Each row was made from one path, in order. Every step used is in the known rows, and no mark comes twice. Write each row's path.
Known rows:
bamav dezotig: [ 0.13 -0.72  0.76 -1.00 -1.52  0.13  0.23  2.38 -0.01  0.38 -0.31 -1.72
 -0.20 -0.05  2.74 -0.03  0.07  0.59 -0.09  1.11 -0.38 -1.50  0.09 -1.62
 -1.60 -0.51]
bamav dezotig fuvi bunis vitat lepon: [-1.00  2.44 -2.89 -4.63 -2.43 -0.85  1.50  2.20 -0.48 -1.93  0.76 -1.30
  1.00  0.16  7.57  1.20  0.24  0.94 -3.81  0.26 -2.02 -2.35 -0.84 -0.89
  0.67  3.60]
fuvi bunis: [ 0.14  1.64 -2.36 -1.50 -0.66 -0.15 -0.46  0.73  0.17  0.43  1.36 -0.18
 -1.05 -0.53  1.88  0.25  0.86 -0.20 -0.45 -1.00  0.04  0.06 -0.34 -0.35
  0.81  2.12]
bagi bunis vitat fuvi: [-0.60  1.85 -1.26 -2.65  0.90 -0.86  2.23 -2.83  1.15 -2.33  0.12 -1.77
  5.08  0.63  0.68  1.24 -0.46  0.46 -0.84 -0.88 -0.09 -2.32 -1.43  1.42
  1.52 -2.97]
vitat fuvi: [-0.64  0.45 -1.16  0.16 -1.02 -0.73  0.35 -1.32  0.96 -0.59  0.61 -0.75
  2.32  0.39  0.67 -0.06  0.49  0.46  0.82  1.27 -0.62 -0.50  0.12  1.20
  0.44 -2.20]
fuvi bunis puna: [-0.02  2.54 -0.44 -1.83  3.16  0.09 -0.48  0.10  1.28  0.04  1.95 -0.15
 -1.77 -1.11  1.90  0.67 -0.43 -0.76 -2.34 -1.39  0.23 -0.45  0.31 -0.53
  4.09  2.20]
dezotig fuvi vitat: [-0.46  0.37 -1.11 -3.20 -0.35 -0.57  0.68 -0.75  1.09 -0.03  0.27 -0.29
  0.12  0.19  1.70  0.74 -0.42  0.16 -1.81  0.18 -1.10 -1.38  0.04  1.82
  0.76  3.45]
vitat fuvi bunis: [-0.65  2.13 -3.64 -1.33 -1.65 -0.88 -0.19 -0.57  1.06  0.10  1.88 -1.05
  1.19 -0.07  2.70  0.19  1.37  0.21 -0.21  0.45 -0.37 -0.49 -0.32  0.96
  1.66  0.16]
dezotig fuvi bunis vitat: [-0.79  2.45 -3.43 -3.15  0.49 -0.65  1.57 -1.04  2.67 -0.32  0.58 -0.31
  0.88 -0.21  4.43  1.00 -0.33  0.47 -3.28 -2.81 -1.08 -2.08 -1.20  1.37
  2.17  4.06]
puna bunis fuvi: [-0.63  2.12 -1.16 -1.40  3.52 -0.50  0.94 -0.79  0.32 -0.52  1.50  0.85
  0.78  0.50  0.81  1.80 -1.25  0.26  0.29 -1.67 -0.64  0.41 -0.99  0.53
  0.69 -1.65]
bamav dezotig fuvi bunis: [-0.86  0.93 -2.17 -3.75 -2.44 -0.20 -0.09  2.25  2.05  0.79  0.94 -1.68
 -0.91 -0.23  6.71  0.71  0.81  1.01 -1.92 -0.27 -1.68 -1.92  0.06 -0.44
  0.43  2.61]
tuso dezotig bamav: [ 1.39  0.19  0.92 -0.26  0.74 -0.53  0.36 -1.99  1.45  1.73 -0.85  0.21
 -0.57 -0.51  3.84 -0.38 -2.03 -0.41 -0.38  0.77 -0.32 -4.30  0.59  0.88
 -0.04  2.50]
bagi bunis: [-0.03  0.34  0.61 -2.19  0.20  0.15 -0.37 -0.53  0.07 -1.25  0.15 -0.51
  1.07  0.24 -0.66  1.10 -0.34  0.10  0.65 -1.06  0.72  0.01 -0.30  0.12
  1.04 -1.55]
bamav dezotig fuvi vitat bunis puna bagi: [ 0.36  0.98  2.16 -6.15  0.92  0.86  1.89 -0.68  4.29 -0.84  0.64 -0.45
 -3.38 -0.29  5.95  2.64 -2.23  0.48 -4.52  0.85 -1.33 -4.97  1.88 -1.66
  2.33  4.41]
dezotig fuvi bunis puna bagi: [-0.72  1.96 -0.85 -2.24  1.63  0.96  1.40 -1.97  4.04 -0.39  1.78  1.33
 -2.81 -0.46  3.94  2.55 -1.40 -0.11 -3.95 -2.72 -1.28 -1.12  0.95  0.40
  4.91  6.75]
vitat bunis: [ 0.64  0.50  0.30 -2.78 -0.09 -0.07 -0.63 -0.57  1.34 -0.36 -0.08  0.60
 -1.41  0.20  1.75  0.25  0.26  0.24 -0.39  1.03  0.99 -1.36  0.66 -0.82
  0.41 -2.00]
vitat fuvi dezotig bamav: [ 1.46  0.21 -4.14 -1.62  0.21 -0.98  1.32 -0.54  2.85  1.25  0.88 -0.68
  0.42 -0.12  1.58  0.04  0.05 -0.82  1.34  2.25 -0.29 -1.17  0.55  1.07
  2.17  2.35]
puna bagi bunis: [ 0.23  0.17  0.87 -1.38 -0.81  1.32  1.32 -1.79  0.83 -1.83  0.27  0.63
 -0.30  0.28 -0.71  2.40 -1.17  0.02 -0.39 -1.57 -0.25  0.20 -0.05 -0.66
  0.99  1.55]
bagi bunis vitat: [ 0.04  1.46  0.15 -2.43  1.77 -0.26  1.69 -1.35  0.29 -1.82 -0.38 -0.99
  2.87  0.22 -0.23  1.35 -1.00  0.09 -1.06 -2.14  0.29 -1.70 -1.61  0.15
  1.26 -0.99]
tuso dezotig fuvi bunis vitat lepon: [-0.95  2.97 -2.43 -3.03 -1.34 -1.04  0.94 -0.91  0.69 -2.05  1.00 -0.24
  2.01  0.12  7.93  0.79 -1.03  0.23 -4.96 -1.26 -1.13 -3.70 -0.38  1.77
  2.12  3.99]
bagi bunis fuvi vitat lepon: [-0.35  3.24 -1.28 -5.01  2.39 -1.58  0.36 -0.68 -3.71 -2.90  2.56 -0.71
  1.50  0.63  0.95  2.16 -1.18 -0.21 -0.49  1.08 -2.25  2.06 -0.37 -0.75
  0.86 -0.90]

Which path is each row?
[ 1.43  1.35 -4.49 -2.42  2.02 -1.41  3.26 -1.58  2.88  1.22  0.31 -1.36
  2.09 -0.11  1.92  0.29 -0.65 -0.80 -0.44  0.71 -0.60 -2.75 -0.74  1.19
  2.36  3.02]
bunis vitat fuvi dezotig bamav
[ 0.00  1.07 -0.54 -5.68 -0.85 -0.51  0.14 -1.07  2.46 -0.38  0.10  0.42
 -1.35  0.35  3.09  0.93 -0.33  0.44 -2.24  0.98 -0.42 -2.52  0.73  0.96
  1.71  1.45]
dezotig fuvi vitat bunis
[ 2.13 -0.10 -2.80 -1.91  1.41 -0.32  0.65  0.67  1.72  1.81  0.26  0.10
 -2.01 -0.59  0.78  0.23 -0.36 -1.24  0.86  0.86  0.19 -0.34  0.50 -0.23
  1.82  4.23]
fuvi dezotig bamav
[-0.72  2.32 -2.01 -2.36 -0.30 -0.70  1.26 -1.79  3.38  0.15  0.90 -1.10
  1.58 -0.24  7.93  0.44 -1.25  0.31 -4.67 -2.75 -0.82 -5.12 -0.57  2.42
  2.23  4.13]
tuso dezotig fuvi bunis vitat
[-0.13  1.11  2.27 -2.75  4.56  0.34 -0.29 -1.21  1.03 -1.69  0.75 -0.24
  0.32 -0.32 -1.03  1.64 -1.27 -0.39 -0.79 -1.43  1.01 -0.41  0.33 -0.03
  4.37 -1.21]
bagi bunis puna
[-0.34  1.60 -0.55 -1.68 -0.35  0.19  3.70 -4.07  1.81 -2.43  0.38 -0.47
  3.65  0.68  0.62  2.56 -1.48  0.48 -1.84 -1.63 -0.90 -2.37 -1.21  0.68
  1.55  0.14]
puna bagi bunis vitat fuvi
[-0.86  1.53 -3.01 -2.61 -1.06 -0.43 -0.22  0.08  2.49  0.36  0.98  0.11
 -1.00 -0.09  4.01  0.74  0.54  0.46 -1.64 -1.28 -0.87 -0.39  0.00  1.40
  2.25  3.41]
dezotig fuvi bunis
[ 0.49  1.20 -2.75 -2.37  2.56  0.47  2.34 -0.84  2.36 -1.10  3.72 -0.71
 -0.49  0.54  0.89  3.10 -1.87 -0.66  0.84 -1.98 -1.70  2.68  0.74 -0.96
  2.51  2.03]
puna bagi bunis fuvi dezotig
[ 0.12  2.15 -1.09 -2.50  3.43 -0.99 -0.10 -1.43  1.57 -0.29  1.85  0.05
 -0.84  0.44  3.27  0.91 -0.74  0.51  0.25  0.29 -1.16  0.53  0.85 -1.13
  0.47 -3.66]
vitat bunis fuvi
[-0.04  1.71 -0.24 -1.73  1.83  0.12  2.12 -0.82  0.26 -1.41 -0.79  1.15
  1.97  0.17  0.23  1.42 -0.89  0.07 -2.45 -2.52  0.97 -3.01 -2.18  0.99
  0.82  0.49]
puna bunis vitat
[ 2.22  2.15 -3.89 -4.41  4.32 -1.47  0.69 -0.62  3.43  1.55  2.10 -0.01
 -2.89 -0.11  3.61  1.02 -1.12 -0.80  1.35  1.26 -1.25 -0.15  1.33 -1.21
  2.42  1.46]
vitat bunis fuvi dezotig bamav
[ 0.14  0.49  2.10  0.34  2.95  1.35  1.69 -1.82  1.86 -0.70  0.81  1.23
 -1.82 -0.52  0.18  1.71 -1.95 -0.59 -2.25 -1.38 -0.57 -0.74  0.99 -1.01
  2.69  3.54]
bunis puna bagi
[ 0.10 -0.16 -3.79 -1.02 -0.60 -0.46  0.75  0.46  2.16 -0.28  1.92 -1.46
  1.41  0.38  0.72 -0.09  0.77 -0.58  0.99  1.36  0.49  0.30  0.57  1.16
  2.43 -0.06]
vitat fuvi dezotig
[ 0.28  0.91 -3.07 -2.68 -0.18  0.48  4.05 -2.23  3.16 -2.26  1.96 -1.48
  3.04  0.45  0.97  2.61 -1.08 -0.51 -1.52 -1.73  0.10 -1.42 -0.57  0.55
  3.28  2.21]
puna bagi bunis vitat fuvi dezotig
[ 1.00  1.12  0.06 -4.37 -0.41 -0.38 -0.07 -0.39  0.55 -0.40  0.33 -0.09
 -1.65 -0.16  1.10  0.40  0.02 -0.14 -1.38  1.54  0.60 -2.84  0.37 -0.75
  0.39  0.16]
fuvi vitat bunis
[ 0.29  1.19  0.60 -1.97  0.77  0.94  3.43 -2.96  0.83 -2.49 -0.18  0.03
  1.60  0.28  0.02  2.63 -1.87  0.06 -2.10 -3.21 -0.32 -1.92 -1.12 -0.43
  0.97  2.19]
puna bagi bunis vitat
[ 1.13  1.60  1.90 -3.92  2.94  0.87  1.55 -2.04  2.14 -1.04  0.92  1.27
 -3.39 -0.56  1.44  2.18 -2.12 -0.78 -3.84  0.30  0.08 -3.41  1.33 -2.02
  3.21  3.44]
fuvi vitat bunis puna bagi
[-0.22  2.59 -1.07 -4.24  3.43 -1.17  0.75 -1.37 -0.71 -0.63  2.39 -1.88
  1.21  0.23  0.48  1.90 -1.52 -0.08 -0.01 -0.80 -1.94  0.98 -0.56 -0.13
  0.94 -1.18]
bagi bunis fuvi vitat
[-0.84 -0.21  0.85 -0.74 -0.97 -0.19 -0.09 -1.56  2.87  0.37 -0.01 -0.20
  1.25  0.39  5.06  0.03 -1.41  0.50 -1.73 -0.68 -0.37 -3.24  1.03  2.80
  1.18  1.11]
tuso dezotig fuvi
[ 0.07  2.16 -0.32 -1.11  1.97  1.10  1.24 -0.82  1.87 -0.48  2.01  0.95
 -2.90 -0.96  1.91  1.93 -1.11 -0.76 -3.07 -2.15 -0.47 -1.00  0.54 -1.39
  3.62  5.45]
fuvi bunis puna bagi
[-0.43  2.93 -2.00 -2.62  2.04 -1.66  0.69  0.01 -3.44 -1.78  2.60 -0.49
  0.60  0.43  1.49  1.11 -0.72 -0.35 -1.01  2.03 -2.65  2.10 -0.06 -0.58
 -0.52  0.86]
bunis fuvi vitat lepon
[-0.64  1.49 -1.37 -0.21  0.54 -1.06  2.35 -2.19  1.17 -0.90  0.18 -1.24
  4.17  0.31  1.48  0.15 -0.35  0.42 -1.26  0.07 -0.80 -2.49 -1.24  1.26
  0.55 -1.41]
bunis vitat fuvi
[-0.50 -0.17 -0.15 -4.06 -2.15 -0.39  0.85  1.81  1.15  0.64  0.08 -2.15
  0.04  0.04  4.15  0.63 -0.26  0.80 -1.99  1.22 -1.72 -2.70  0.11 -0.02
 -0.96  2.78]
bamav dezotig fuvi vitat
[ 0.86  1.86  1.65 -4.62  3.96 -0.18  0.04 -0.95  1.35 -0.65  0.81  0.22
 -2.19 -0.69  1.21  0.95 -1.18 -0.76 -2.75  1.16  1.02 -3.02  0.94 -0.81
  3.41  0.26]
fuvi vitat bunis puna
[ 1.30  2.07 -4.16 -3.50  5.21 -0.94  1.64  0.03  2.00  1.12  1.96  0.92
 -1.23  0.04  1.58  1.95 -1.55 -1.02  1.05 -0.94 -0.66  0.19 -0.45  0.40
  2.28  3.16]
puna bunis fuvi dezotig bamav
[-0.55  1.34 -0.21 -3.16  0.06  1.05  1.64  0.61  3.90  0.02  1.68 -0.53
 -2.89 -0.57  6.46  2.45 -1.11  0.51 -3.96 -1.38 -1.84 -2.69  1.07 -1.43
  3.07  6.22]
bamav dezotig fuvi bunis puna bagi
[ 0.14  1.05 -3.94 -1.34  0.71 -0.86  2.67 -0.44  2.52 -0.59  1.73 -2.09
  3.59  0.26  1.63  0.25  0.30 -0.55 -0.87  0.02  0.04 -1.77 -0.64  1.16
  2.58  0.74]
bunis vitat fuvi dezotig
[-0.89  1.98 -1.58 -1.70  1.10 -0.59  2.67 -1.89  1.05 -1.96 -0.25  0.29
  4.37  0.52  0.98  1.33 -0.38  0.49 -1.93 -1.18  1.03 -3.53 -2.30  2.03
  1.26 -1.61]
puna bunis vitat fuvi
